Known rows, with every way that one mark hangs from another:
{Y {C B}}: [-1.02,-0.80,+0.42,-2.23,+1.09,+0.27,+0.88,+0.30,+0.31,-0.39,+0.67,-3.28,-2.43,+2.50,-1.81,-2.04,+1.48,-1.31,-1.32,+3.31,+0.90,-0.62]
{P C}: [-0.30,-0.17,-0.96,-0.28,+0.53,-0.44,-0.91,+2.42,+1.68,+0.37,+2.48,-1.27,-0.24,+1.89,-1.08,-0.47,+1.00,-3.73,-2.49,+2.89,-0.45,-1.23]
{X {C B}}: [-0.06,+0.94,-0.14,-0.64,+0.34,+0.52,-0.40,+0.93,+0.85,-0.29,+0.29,-2.07,-0.97,+1.50,-0.96,-0.97,+1.69,-3.04,-2.06,+2.39,+1.19,-0.02]
{X {C G Y}}: [-1.17,+0.67,-0.57,-1.04,-1.33,+0.93,-1.29,-0.59,+2.05,+0.95,+1.44,-1.59,+0.02,+0.71,-0.83,-0.93,+0.27,-2.71,-0.40,+3.07,+2.10,-0.40]
{A {C B P}}: [-1.27,-1.13,-0.16,+1.73,-1.64,+1.23,+0.29,+0.16,-0.34,-0.37,+1.11,-1.90,-2.63,+2.61,-0.66,-1.14,+0.18,+0.34,+0.57,+2.98,+0.46,+1.41]
{X {C A B P Y}}: [-1.83,+0.55,-1.10,+0.00,-0.55,+3.01,-0.63,-0.58,-0.96,+0.94,+0.20,-4.06,-2.26,+0.24,+0.60,-2.10,-1.32,+1.05,-0.86,+2.30,-0.23,+1.69]
{C B G P X Y}: [-2.62,-1.38,-1.66,+2.42,-1.64,+2.44,-0.72,-4.15,-0.10,+1.49,-0.71,-4.19,-3.98,+2.71,-0.29,-0.96,-3.49,+0.97,+1.26,+4.47,-1.03,+1.84]
{C P}: [-0.03,-1.23,-1.39,+0.66,-0.57,+0.78,-0.90,+1.42,+0.85,+0.37,+1.63,-2.46,-0.87,+3.93,+0.15,-0.47,+0.49,-3.24,-0.23,+4.31,-0.34,+0.21]
{P {C G}}: [-1.70,-0.31,-1.36,+0.13,-1.56,+0.04,-1.37,+0.71,+2.28,+1.11,+2.40,-1.23,+0.21,+1.39,-1.59,-0.37,-0.67,-3.75,-1.38,+3.33,-0.40,-1.59]
{A C}: [-0.67,-1.07,-0.05,+0.35,-1.37,+0.07,-0.93,+1.39,+1.68,+0.28,+2.31,-0.34,-1.25,+2.60,-1.14,-0.62,+2.60,-2.41,+0.18,+2.33,+2.45,-0.54]
{X C}: [+0.29,+0.66,-0.72,-1.03,+0.37,+0.06,-1.31,+2.08,+1.84,+0.14,+1.81,-1.06,+0.59,+2.05,-0.84,-0.64,+2.31,-5.25,-2.00,+2.46,+1.74,-1.08]
{P {C G X {Y N}}}: [-1.35,-0.29,-1.19,+1.10,-0.16,-0.04,-1.81,-2.23,+3.17,+2.14,+1.72,-2.27,-1.59,+0.53,-0.25,-0.54,-3.23,-1.54,-0.01,+4.52,-0.13,-0.42]
{B C N}: [+0.75,+0.97,-0.42,-2.38,-1.06,+0.34,-1.76,+2.15,+1.33,-0.27,+1.48,-1.01,+0.61,+3.34,+0.56,-0.11,+3.28,-3.57,-0.08,+2.62,+2.84,-1.28]
{A {C X {Y {N B}}}}: [+1.02,-0.13,+0.03,+2.38,+0.39,-0.81,-1.38,-1.77,+2.38,-0.37,+0.22,-1.72,-2.18,+3.27,+0.70,-0.76,-0.88,-0.50,+2.38,+4.13,+2.75,+1.05]
{B C}: [+0.59,+1.09,-1.00,-1.69,-0.29,+0.16,-1.40,+2.65,+1.79,-0.30,+1.75,-1.30,-0.67,+3.37,-0.60,-1.68,+2.94,-3.91,-0.88,+2.49,+1.91,-1.92]
{P {C A}}: [-1.70,-0.44,-1.70,-0.20,-0.45,+0.90,-1.95,+2.02,+1.16,+1.75,+2.41,-2.09,-0.78,+0.94,-0.78,-0.96,+0.24,-2.76,-2.22,+1.97,-0.88,-1.48]
{X {C G}}: [-0.96,+0.57,-1.09,-0.55,-1.86,+0.51,-1.79,+0.38,+2.47,+0.90,+1.69,-1.03,+0.99,+1.67,-1.43,-0.51,+0.60,-5.38,-0.93,+2.86,+1.86,-1.44]
{Y {C A}}: [-1.96,-1.27,-0.95,-2.50,+0.15,+1.15,-1.05,+0.99,+0.86,+1.45,+2.06,-3.04,-1.44,+2.26,-1.39,-2.05,+1.43,-2.68,-0.93,+2.40,+1.15,-1.89]
{N B}: [+1.51,+0.08,-0.74,+0.68,+0.16,-0.77,-1.10,+1.21,+1.61,-1.14,-0.14,-2.19,-0.11,+4.83,+0.07,-0.40,+1.31,-4.04,+0.09,+4.17,+0.97,-0.46]
{B {C A G X} N}: [-2.38,+0.04,-2.49,-0.44,-3.64,+2.43,-3.96,-1.82,+1.29,+2.66,+0.96,-2.24,-0.71,+2.65,-0.18,-0.20,-0.40,-3.17,+1.36,+1.64,+2.06,-2.03]
{P {C A G}}: [-3.11,-0.53,-2.06,+0.19,-2.55,+1.44,-2.30,+0.30,+1.84,+2.39,+2.27,-2.07,-0.38,+0.45,-1.38,-0.90,-1.47,-2.77,-1.17,+2.39,-0.79,-1.87]
{C B G P X}: [-2.45,-1.66,-2.13,+2.90,-2.15,+1.93,-1.25,-3.29,+0.27,+1.37,-0.44,-3.71,-3.10,+3.67,-0.93,-0.46,-3.10,-1.50,+0.81,+4.17,-1.36,+0.74]
{N {B {C G Y}}}: [+0.45,+2.09,-0.98,-0.64,-1.57,+0.26,-1.37,-0.19,+1.84,-1.24,+0.03,-2.22,-0.28,+3.50,+0.02,-2.11,-0.17,-1.70,+1.52,+3.83,+2.27,-0.81]
{G {C A}}: [-2.15,-0.46,-1.26,-0.27,-3.57,+1.77,-2.42,+0.80,+3.13,+2.45,+0.75,-1.58,-1.57,+2.03,-2.86,-0.45,+1.75,-2.40,-0.40,+2.10,+0.09,-2.03]

Rows:
[-2.17,-0.82,-1.02,+0.60,-1.05,+3.16,-0.38,-1.06,-1.04,+1.40,-0.31,-4.79,-3.85,+1.52,+0.83,-1.74,-1.38,+2.46,+0.40,+3.42,-1.02,+2.03]	{C A B P Y}
[-1.48,+1.02,-0.70,-0.93,-1.95,+1.64,-2.27,-1.29,+3.02,+2.63,+1.06,-2.54,-0.30,-0.93,+0.58,-1.33,-1.38,-1.66,+0.56,+3.43,+2.30,-0.32]	{X {C A G {Y N}}}
[-2.83,-1.63,-0.88,-0.33,-0.41,+0.96,-0.42,-3.17,+0.85,+1.07,+0.26,-3.58,-3.09,+2.80,-2.68,-1.68,-1.46,-1.91,-0.04,+3.29,+0.48,-1.14]	{Y {C B G X}}
[-1.71,-1.14,-0.21,+1.74,-2.05,+0.52,-1.88,-3.18,+3.16,+2.21,+1.41,-1.36,-2.74,+1.24,-0.43,-0.57,-1.56,-0.22,+2.62,+3.87,+2.85,+0.40]	{A {C G X {Y N}}}
[-2.41,+0.18,-0.32,+0.03,-1.19,+0.97,+0.12,-1.37,+0.87,+0.62,+0.50,-2.67,-2.23,-0.15,-1.07,-1.20,-1.77,+1.10,-1.08,+3.42,-0.63,+0.45]	{P {C B G Y}}
[-1.38,-0.33,-1.54,+0.74,+0.97,+0.77,-2.46,-1.02,+2.09,+2.76,+1.65,-3.12,-2.64,+0.08,+0.53,-1.09,-2.29,-0.54,-0.74,+3.07,-0.58,-0.31]	{P {C A X {Y N}}}
[-3.32,-1.83,-1.96,-1.04,-2.27,+2.30,-1.20,-0.81,+0.56,+1.99,+2.38,-3.60,-0.91,+2.36,-1.16,-2.16,-2.03,-2.16,+0.53,+3.55,-0.23,-1.35]	{Y {C A G P}}
[-3.16,-1.76,-2.65,+1.55,-2.73,+2.16,-3.35,-2.44,+1.74,+3.40,+0.73,-2.97,-2.37,+2.74,-1.29,-0.39,-1.39,-3.47,+0.82,+2.47,+0.19,-1.52]	{C A G X}
[-1.28,-2.06,-1.72,+2.74,-1.16,+1.02,-1.60,-0.52,+0.57,+0.81,+2.56,-1.31,-2.29,+3.95,-0.85,-0.51,-0.46,-2.35,+0.84,+2.67,+0.50,+0.40]	{A {C P X}}
[-1.90,-1.92,-2.64,+2.49,-2.14,+1.54,-2.22,-2.10,+1.24,+1.86,+1.14,-2.74,-1.59,+4.23,-0.75,-0.08,-2.44,-3.84,+0.89,+4.30,-0.80,-0.30]	{C G P X}
[-1.24,+0.25,-2.60,-0.17,-0.68,+1.70,-3.31,+0.35,+1.21,+1.88,+1.36,-2.49,-2.44,+3.25,-0.75,-1.91,+0.95,-3.44,-0.43,+1.10,+0.88,-2.31]	{B {C A X}}
[-1.53,-0.79,-0.44,+0.72,-2.90,+1.37,-1.85,-2.23,+2.03,+1.51,-1.22,-1.85,-2.41,+2.97,-2.43,+1.36,+0.86,-1.21,+0.27,+2.71,+0.31,-0.12]	{G {C {B N} X}}
[-1.72,+0.90,-0.38,-1.00,-0.27,+2.28,-0.80,-0.49,+0.04,+1.16,-0.15,-3.44,-2.44,-0.31,-0.17,-1.95,+0.48,+0.48,-1.23,+1.54,+1.11,+0.80]	{X {C A B Y}}
[-0.37,+0.66,+0.10,-0.75,-0.41,+1.95,+0.09,-0.63,-0.95,-0.39,+0.16,-2.95,-0.45,+1.08,+1.46,-0.06,-0.22,+0.50,-0.27,+3.47,+1.04,+2.67]	{X {C {B N} P Y}}
[-0.44,-1.00,+0.11,+1.30,+0.00,-0.06,-1.46,-1.52,+2.49,+1.47,+1.61,-1.39,-3.18,+1.69,+0.12,-0.76,+0.11,-0.21,+1.58,+3.41,+2.75,+0.70]	{A {C X {Y N}}}
[-2.32,-1.40,-0.10,-1.44,-2.18,+1.70,+0.37,-1.99,-0.50,+0.24,+0.56,-3.55,-0.52,+2.57,-0.46,-0.51,-1.59,-0.41,+0.92,+4.64,+0.59,+0.61]	{Y {C {B N} G P}}
[-2.53,-0.78,-1.22,+1.20,-1.80,+0.85,-1.63,-2.79,+0.61,+1.39,+0.29,-2.30,-1.24,+1.48,-0.96,+1.00,-2.33,-1.58,-0.57,+2.94,-0.53,-0.08]	{P {C {B N} G X}}
[-2.29,-0.93,+0.08,+0.27,-2.99,+1.01,-0.89,-1.04,+1.94,+1.11,+1.93,-0.90,-1.76,+1.11,-1.23,-0.97,+0.53,+0.09,+1.77,+2.86,+2.86,+0.18]	{A {C G Y}}
[-2.40,-0.85,+0.27,+1.17,-3.46,+1.00,-0.34,-1.39,+1.23,+0.60,+0.56,-1.29,-2.37,+1.50,-1.81,-0.84,+0.34,-0.19,+1.11,+2.59,+1.98,+0.14]	{A {C B G}}
[-2.76,+0.34,-2.59,-0.22,-2.34,+2.62,-3.24,-2.16,+1.42,+2.55,+0.89,-2.95,-2.95,+1.88,-0.73,-2.23,-1.13,-1.01,+1.10,+1.69,+1.31,-1.58]	{B {C A G X Y}}
[+0.70,+1.84,-1.46,-0.11,-1.98,-0.17,-1.74,+0.66,+2.18,-1.35,+0.20,-1.59,+0.69,+4.42,-0.48,-1.58,+0.21,-4.23,+0.90,+3.56,+2.00,-1.95]	{N {B {C G}}}
[-2.48,-1.86,-1.32,+2.16,-2.99,+0.82,-2.33,-2.16,+2.17,+1.76,+1.97,-0.61,-2.10,+2.91,-2.15,-0.25,-0.25,-2.99,+1.40,+2.37,+1.99,-0.90]	{A {C G X}}
[-2.97,-0.94,-0.67,-0.17,-4.07,+2.63,-1.81,-2.26,+0.39,+2.38,-0.92,-3.33,-1.40,+1.28,+0.16,+0.57,-0.45,-0.25,+1.23,+2.94,+1.19,+0.22]	{C A {B N} G}
[-1.28,-0.08,-3.02,+1.20,-2.14,+1.54,-2.50,-0.97,+1.29,+0.84,+1.73,-2.23,-1.31,+4.35,-0.75,-1.44,-1.80,-4.03,+0.73,+3.28,+0.08,-1.35]	{B {C G P X}}
[-3.33,-0.75,-0.17,-0.68,-3.66,+3.10,-1.40,-3.15,-0.03,+2.46,-1.22,-3.83,-2.30,+0.28,+0.69,+0.06,-0.88,+2.30,+1.81,+3.19,+1.41,+1.33]	{C A {B N} G Y}
[-3.04,-1.23,-2.00,+0.68,-3.22,+3.13,-1.74,-1.58,+0.51,+2.62,+1.03,-3.76,-1.88,+1.61,+0.41,-1.30,-2.38,+0.19,+1.54,+3.92,-0.37,+0.60]	{C A G P Y}
[-2.86,+0.01,-0.26,-0.40,-3.13,+2.70,-1.03,-1.28,+1.69,+2.11,-1.09,-3.12,-4.02,+0.50,-2.32,-1.31,+0.71,+2.39,+0.06,+2.21,-0.26,+0.13]	{G {C A B Y}}
[-3.30,-2.11,-3.38,+2.59,-3.02,+2.90,-3.13,-2.58,+0.77,+3.25,+1.05,-3.58,-2.18,+3.33,-0.49,-0.50,-3.23,-2.87,+1.18,+3.28,-1.23,-0.54]	{C A G P X}
[-1.52,+0.87,+0.45,-1.36,-2.19,+1.73,-0.67,-2.20,+0.59,+0.60,-0.41,-2.33,-0.22,+0.02,+0.17,+0.30,-0.12,-0.12,+0.30,+3.09,+2.52,+1.28]	{X {C {B N} G Y}}
[-1.37,-0.86,-0.39,-1.02,+0.25,+1.60,+0.23,-0.49,+0.39,+1.10,+0.60,-4.73,-2.57,+1.52,+0.35,-2.51,-1.84,+0.24,-0.04,+4.47,-0.31,+0.32]	{Y {C A B P} N}
[-0.89,-0.85,-0.84,+1.03,-0.95,+0.53,-2.06,-3.10,+3.33,+2.46,+0.34,-2.84,-2.48,+2.04,+0.21,-0.30,-1.98,-1.70,+1.70,+5.09,+1.35,-0.03]	{C G X {Y N}}
[+1.59,+1.26,-2.03,+0.83,+0.66,-0.48,-2.25,+0.48,+1.51,-1.36,+0.12,-2.02,-0.89,+5.67,-0.34,-1.51,+0.64,-4.68,+0.13,+2.77,+1.33,-1.58]	{N {B {C X}}}
[-2.86,-1.68,-0.29,+1.86,-3.68,+1.46,-1.61,-3.77,+0.62,+1.41,+0.07,-1.39,-2.30,+2.16,-1.23,+0.88,-0.60,-0.31,+2.12,+2.38,+2.36,+0.67]	{A {C {B N} G X}}
[+0.07,-1.28,-0.47,-1.10,+2.00,-0.72,-1.04,-0.63,+2.62,+1.17,+1.77,-2.85,-1.88,+3.23,-0.90,-1.26,+0.06,-3.95,-0.35,+4.32,+1.46,-1.56]	{Y {C X} N}
[+0.10,-0.58,-1.20,+0.08,+1.51,-0.15,-1.97,-1.39,+1.92,+0.82,+0.17,-3.92,-1.46,+3.79,+0.04,-1.92,-1.69,-3.23,+0.73,+4.02,+1.10,-1.33]	{Y {C A X} {N B}}
[-2.28,-1.23,-1.39,+1.80,-1.74,+1.28,-1.47,-3.10,+1.20,+1.58,-0.87,-3.17,-3.35,+2.91,-1.63,-0.35,-1.27,-2.11,+0.50,+3.42,+0.04,-0.25]	{C B G X}
[-1.12,-1.29,-1.90,+1.74,-0.13,+2.09,-2.35,-2.00,+1.26,+2.91,+0.80,-4.31,-3.28,+2.19,+1.74,-1.03,-2.75,-0.16,+1.31,+4.48,-0.43,+1.06]	{C A P X {Y N}}
[-3.30,-1.32,-0.28,+2.14,-2.54,+1.69,-0.85,-4.09,+0.74,+1.40,+0.09,-2.19,-4.51,+1.25,-1.71,-1.05,-1.35,+1.81,+1.83,+2.45,+1.67,+1.08]	{A {C B G X Y}}
[+0.96,+1.19,-0.82,-0.66,+1.11,+0.01,-1.94,-0.29,+2.64,+0.77,+1.00,-2.41,-2.51,+2.54,+0.75,-1.88,+0.43,-1.87,+0.51,+3.63,+2.09,-0.72]	{B {C X {Y N}}}
[-1.61,-0.69,-1.12,+0.62,-1.68,+1.11,-2.06,-1.44,+3.07,+1.92,+0.34,-1.64,-3.09,+2.86,-2.90,-0.31,+0.77,-1.27,+0.12,+2.84,+0.14,-0.83]	{G {C X Y}}
